Known rows, with every step that occurs
v h d s: [-0.96 -2.41  2.83 -2.58 -3.32  0.72  1.03  0.94 -1.88  0.79  1.44  1.35
  1.07 -0.61 -1.06 -0.06  0.20 -0.65  0.65  0.36  1.75  0.31]
s x: [-1.89  0.00  0.32  0.09 -1.00  0.39 -0.02  0.65 -0.43  0.55  0.71 -1.59
  1.36  0.12  0.72 -2.63  0.81  1.46 -0.94  0.90 -1.69  0.86]
x e v: [-1.51 -0.51  0.43 -0.33  1.10  0.49  0.64  2.33  0.36 -1.78 -0.73 -1.22
  1.96 -1.37  0.61  2.54 -0.46 -0.73  0.99  0.37  0.39  0.81]
v h x e d s: [-1.60 -2.76  1.13 -2.48 -1.40  1.80  1.24  0.61 -1.53 -1.42  0.92  0.14
  2.45 -0.49  0.34 -0.13  1.58  0.34  2.81  0.42  1.56  0.99]
h x e v: [-1.91  0.34 -0.66 -0.61  1.68  1.83 -0.44  1.64 -0.07 -2.06 -0.84 -1.68
  2.65 -1.21  0.76  1.32 -0.06  0.38  1.86  0.71  0.14  1.64]
n e: [-1.24 -1.60  3.29  0.67 -0.24  0.28 -0.34  0.88 -0.35 -0.30 -0.52 -1.85
  1.76 -0.06  0.37  0.25  0.90  0.51 -0.07  0.04  1.16 -0.12]
d s x e v: [-2.39 -0.09  2.72 -1.88 -0.16  1.08  1.04  1.36  0.86 -1.49  0.59 -1.61
  2.11 -0.78  0.06 -2.29 -0.84 -0.71 -0.28  0.45  0.70  1.82]
e d s: [-2.25 -2.04  4.00 -0.53 -2.37  0.42  1.91  0.44 -0.04  0.29  1.07 -0.51
  1.88  0.06  1.15  0.86  1.13  0.13 -0.59  0.36 -0.27 -0.44]
v h n s: [ 0.05 -2.66  1.64  0.27 -2.79  1.88 -0.56 -0.31 -0.37  1.52  0.52  0.51
  1.56 -0.27 -1.89 -2.48  0.57  0.26  2.75  0.71 -0.18  0.08]
h v s n e d: [-1.46 -3.14  7.71  0.21 -2.05  1.68 -1.67  1.29 -1.00 -0.89  0.86 -1.34
  3.54 -0.41  1.52 -0.90  0.75 -1.66  1.76  1.61  1.20  0.24]
h n s x: [-1.55 -0.90  2.52  0.77 -1.83  1.66 -1.05 -1.00  1.02  1.20  0.97 -0.94
  1.68  0.31 -1.39 -4.90  0.37  0.92  0.61  0.77 -2.80  1.00]
v h: [-0.22 -1.79 -0.31 -0.36 -1.98  0.68  0.44  1.42 -1.84  0.93  0.32 -0.19
  1.24 -0.56  0.10 -0.16  0.93  0.85  1.19  0.87  0.76 -0.09]
h v s n e: [-0.86 -1.77  7.51  1.15 -1.88  2.28 -2.37  1.05 -0.57 -0.01  0.30 -1.66
  3.23 -0.48  0.84 -2.35  0.22 -1.73  1.92  1.85  2.03  0.91]
s v h n: [-0.29 -1.35  1.08 -0.15 -2.37  1.81 -1.77  0.10 -1.24  2.04  1.25 -1.35
  1.36 -0.12 -0.72 -2.87 -0.33 -0.26  1.98  1.41  1.60  1.79]
x e v h n: [-0.41 -1.57 -0.55 -0.28 -0.23  0.64 -1.18  1.38 -0.28 -1.19 -0.23 -1.13
  1.95 -1.30 -0.84  0.29 -0.78 -1.39  2.21  0.93  1.83  1.25]
v h d s x: [-1.47 -1.86  2.48 -3.42 -3.33  0.84  0.52  0.85 -2.08  0.62  2.16  0.81
  1.03 -0.28 -1.26 -3.47  0.11  0.11 -0.14  0.59  0.75  1.16]
x e: [-1.27 -0.98  0.22  0.55  0.26  0.22  0.89  1.22  0.27 -0.83 -0.44 -0.74
  1.52 -0.74  0.53  1.93  0.84 -0.07  1.30  0.25 -0.39  0.76]
d h v s n e: [-1.09 -1.93  6.14 -0.13 -3.07  3.07 -3.78  1.06 -1.37  0.27  1.05 -1.11
  3.74 -0.72 -0.19 -0.34  0.00 -1.64  1.78  1.37  2.23  1.02]
v s n e d h: [-2.08 -3.49  5.90 -0.97 -3.22  2.23 -3.83  1.37 -1.23  0.09  1.45  0.25
  3.42 -0.64  0.39  0.98  1.14 -0.83  0.15  0.41  0.70 -0.23]
n s x e v: [-1.73 -0.82  2.04 -1.91  0.73  1.88  1.02  1.98  0.78 -1.82  0.20 -0.48
  2.11 -1.15 -0.93 -1.71 -0.55  0.30  1.78  0.08 -1.58  1.27]
n e v: [-1.39 -1.14  3.47 -0.20  0.52  0.52 -0.58  1.88 -0.29 -1.21 -0.77 -2.36
  2.22 -0.69  0.46  0.83 -0.34 -0.03 -0.33  0.25  1.92 -0.09]
n e d h: [-2.02 -3.09  2.15 -1.65 -1.60  0.37 -1.01  1.02 -1.68 -1.01  0.85 -1.05
  2.58 -0.17  0.06  3.72  1.26  0.62 -0.33 -0.54  0.32 -0.62]
v s x e d h n: [-2.78 -2.35  1.88 -0.35 -1.40  1.45 -2.86  0.93 -1.29 -0.50  2.23  0.01
  2.92 -0.34 -0.13 -0.31  0.22 -0.78  1.08  0.52 -2.89  1.86]
x e d s v h n: [-1.17 -3.18  3.45 -2.10 -2.35  1.55  0.13  0.07 -0.56 -0.07  1.96 -0.59
  1.90 -0.33 -0.68 -1.48 -0.17 -1.78  2.73  0.66  2.54  1.96]

Rows
[-1.08 -1.18  4.18 -0.96 -1.50  3.06  0.91  0.81  0.03  1.61  0.96 -0.16
  1.54 -0.38 -0.58 -1.56 -0.03  0.77  2.32  0.32 -0.29  0.93]  n s v
[-2.79 -1.51  3.63 -1.44 -2.42  0.54  1.57  0.16 -0.24  0.14  1.82 -1.07
  1.84  0.45  1.03 -2.53  0.99  0.86 -1.39  0.51 -1.21  0.44]  e d s x
[-1.57 -2.40  5.00 -4.52 -1.73  0.98 -0.50  1.85 -2.09 -1.35  1.43 -0.66
  1.87 -0.70 -1.64 -3.27 -1.15 -0.68 -0.59  0.17  3.28  1.05]  n e v h d s x
[-1.63 -0.39  4.66 -0.87 -2.29  2.24  0.81  0.32  0.12  1.82  1.38 -1.12
  1.50 -0.01  0.36 -2.08 -0.28 -0.28  0.39  0.72  1.75  1.39]  d s v
[-0.83 -1.80  0.27 -2.80 -1.37  0.47  0.24  2.72 -2.41 -0.52  0.65  0.67
  1.37 -1.47 -0.68  2.04 -0.86 -0.45  0.85  0.65  1.09  0.27]  e v h d
[-2.17 -3.03  6.57  0.36 -1.96  0.07 -0.77 -1.05  0.67 -0.40  0.71 -2.09
  2.40  0.64 -0.08 -1.16  0.77 -0.95 -0.70  0.19  1.44 -0.12]  h n e d s
[-1.24 -1.11  2.85  0.35 -2.28  2.45 -1.06  1.82 -2.54  1.12  1.41 -0.35
  2.98 -0.59  0.38  1.72 -0.37 -0.62  2.45  1.30 -0.16  0.94]  d h v s
[-1.64 -2.67  3.50 -2.27 -3.05  1.36 -2.44  0.10 -0.93 -1.47  1.23 -1.99
  3.53 -0.43 -0.07  2.21  0.93 -0.86  0.67  0.87  1.76  0.18]  s n e d h v
[ 0.03 -2.30  2.96 -2.06 -2.37  3.27  0.83  1.37 -1.56  1.78  1.32  0.77
  1.38 -0.61 -1.26 -2.35  0.11  0.84  3.59  0.53  0.99  0.79]  n s v h
[-1.82 -0.37 -0.19 -0.34  0.24  0.33  0.26  1.03  0.08 -0.92  0.35 -1.32
  1.47 -0.38  0.32 -1.27  0.75  0.63  0.40  0.43 -1.74  1.61]  s x e
[-0.20 -2.36  3.30 -0.35 -1.62  1.62 -2.66  0.12 -1.36  0.99  0.77 -2.30
  1.71  0.06 -1.18 -3.27 -0.27 -0.55  1.82  0.83  3.49  1.58]  s v h n e
[-0.07 -2.21  1.84 -0.60 -1.97  2.19 -0.67  0.82 -0.24  0.59  0.29 -0.04
  1.99 -0.92 -1.86 -1.95 -0.78 -0.34  2.48  0.86  0.62  0.16]  e v h n s
[-1.64 -1.10  3.28  0.66  0.97  1.65  0.02  3.44 -0.54 -0.85 -0.27 -0.02
  2.49 -1.52  1.07  1.53 -0.88 -1.41  2.09  0.69 -0.01  1.05]  x e v s
[-0.99 -0.68  5.16  1.25 -2.70  2.49 -1.62  1.08 -0.47  1.08  0.79 -0.77
  2.82 -0.65  1.34 -1.68  0.15 -1.42  2.11  2.39  0.33  1.03]  h v s n
[-1.54 -1.58  6.88 -0.24 -3.08  1.51 -1.66 -0.55  1.52  0.30  0.18 -1.48
  2.27 -0.13 -0.18 -3.03  1.00 -1.02 -0.96  0.68  3.33  0.17]  d s n e
[-0.62 -0.85 -1.39 -0.47 -1.41  1.95 -0.67  0.73 -2.22  0.68  0.11 -0.52
  1.89 -0.33  0.40 -1.36  1.38  1.83  2.07  1.12  0.61  0.77]  v h x
[-1.26 -1.98  6.94  1.36 -1.95  2.17 -3.07  1.28  0.05  0.70  0.06 -0.51
  2.64 -0.49  0.65 -2.38  0.85 -0.99  0.43  1.13  1.55  0.18]  v s n e
[-1.32 -1.22  1.77 -3.14 -1.01  1.39  1.07  1.92 -0.77 -1.35  0.95 -0.91
  1.91 -1.01 -0.58 -3.10 -0.74 -0.62  1.05  0.66  2.13  1.71]  d s x e v h
[-2.62 -1.81 -1.19 -2.71 -1.00  0.47 -0.29  1.22 -1.25 -1.70  1.65 -0.50
  2.30 -0.54 -0.03  2.21  1.07  0.71  0.22 -0.21 -2.46  1.15]  s x e d h
[-2.48 -1.70  0.18 -1.39  0.11 -0.24  1.25  1.17 -0.44 -1.92  0.92 -1.07
  1.77 -0.33  1.05  0.14  1.28  0.61  0.15  0.19 -2.49  1.04]  s x e d
[-0.68 -0.95 -0.95 -2.10 -0.10  3.06 -0.77  1.21 -2.01 -0.29  0.55 -0.78
  1.94 -0.80 -0.23 -1.26  0.46  0.74  4.07  0.88  2.03  2.75]  s v h x e
[-1.15 -0.86  3.76 -0.11 -3.76  3.17 -3.13  1.07 -1.21  1.32  1.52 -0.13
  3.37 -0.86  0.23  0.13 -0.04 -1.37  1.97  2.02  0.50  1.18]  d h v s n
[-1.71 -0.12 -0.79  0.39  0.86  1.54 -0.25  0.57 -0.04 -1.06 -0.57 -1.16
  2.16 -0.56  0.72  0.77  1.26  0.90  2.04  0.55 -0.54  1.63]  h x e
[-2.14 -2.41 -0.67 -1.81 -0.97  0.35  0.29  1.43 -0.97 -1.58  0.91  0.07
  2.28 -0.86  0.23  5.47  1.13  0.06  1.05 -0.41 -1.04  0.32]  x e d h
[-0.61 -2.27  5.82 -2.56 -3.13  1.98 -1.90  0.99  0.06 -0.49  0.24 -1.27
  2.55 -0.97 -0.76 -3.18 -0.26 -1.44  0.08  1.00  5.67  0.14]  d s n e v h
[-0.53 -2.56  6.25 -0.95 -2.80  2.20 -1.80 -0.56 -0.78  1.34  1.23 -2.03
  1.86  0.29 -1.59 -4.74 -0.55 -1.22  1.39  0.72  4.89  1.65]  d s v h n e
[-2.09 -2.08  3.38 -0.62  0.13  1.11  1.08  2.07 -1.85 -1.81  1.57 -1.04
  2.89 -0.49  1.72 -0.67  0.26 -0.77  2.76  1.29 -2.21  1.90]  h v s x e d
[-0.26 -1.67 -0.11  1.04 -2.34  0.50 -1.54 -0.07 -0.94  1.35  0.41 -0.81
  1.38 -0.15 -0.69 -1.58  0.54 -0.01  1.17  1.22  0.49  0.55]  v h n
[-0.92 -1.10 -1.09 -2.64  0.14  0.81  0.29  2.63 -1.39 -1.66  0.37 -1.12
  1.75 -1.30 -0.30 -1.53 -0.50  0.12  1.42  0.77  0.73  1.58]  s x e v h
[-1.72 -1.87  0.45 -1.66 -2.34  0.74  0.38  0.89 -2.05 -0.57  1.54 -1.24
  2.80 -0.38  0.69  4.31  0.57  0.16  1.28  0.79 -0.76  0.30]  e d h v
[-2.55 -2.24  2.87 -0.24  0.12  0.86  0.58  2.33 -1.34 -1.05  1.33  0.16
  2.29 -0.49  1.49 -0.84  0.84 -0.04  1.28  0.50 -2.91  1.20]  v s x e d
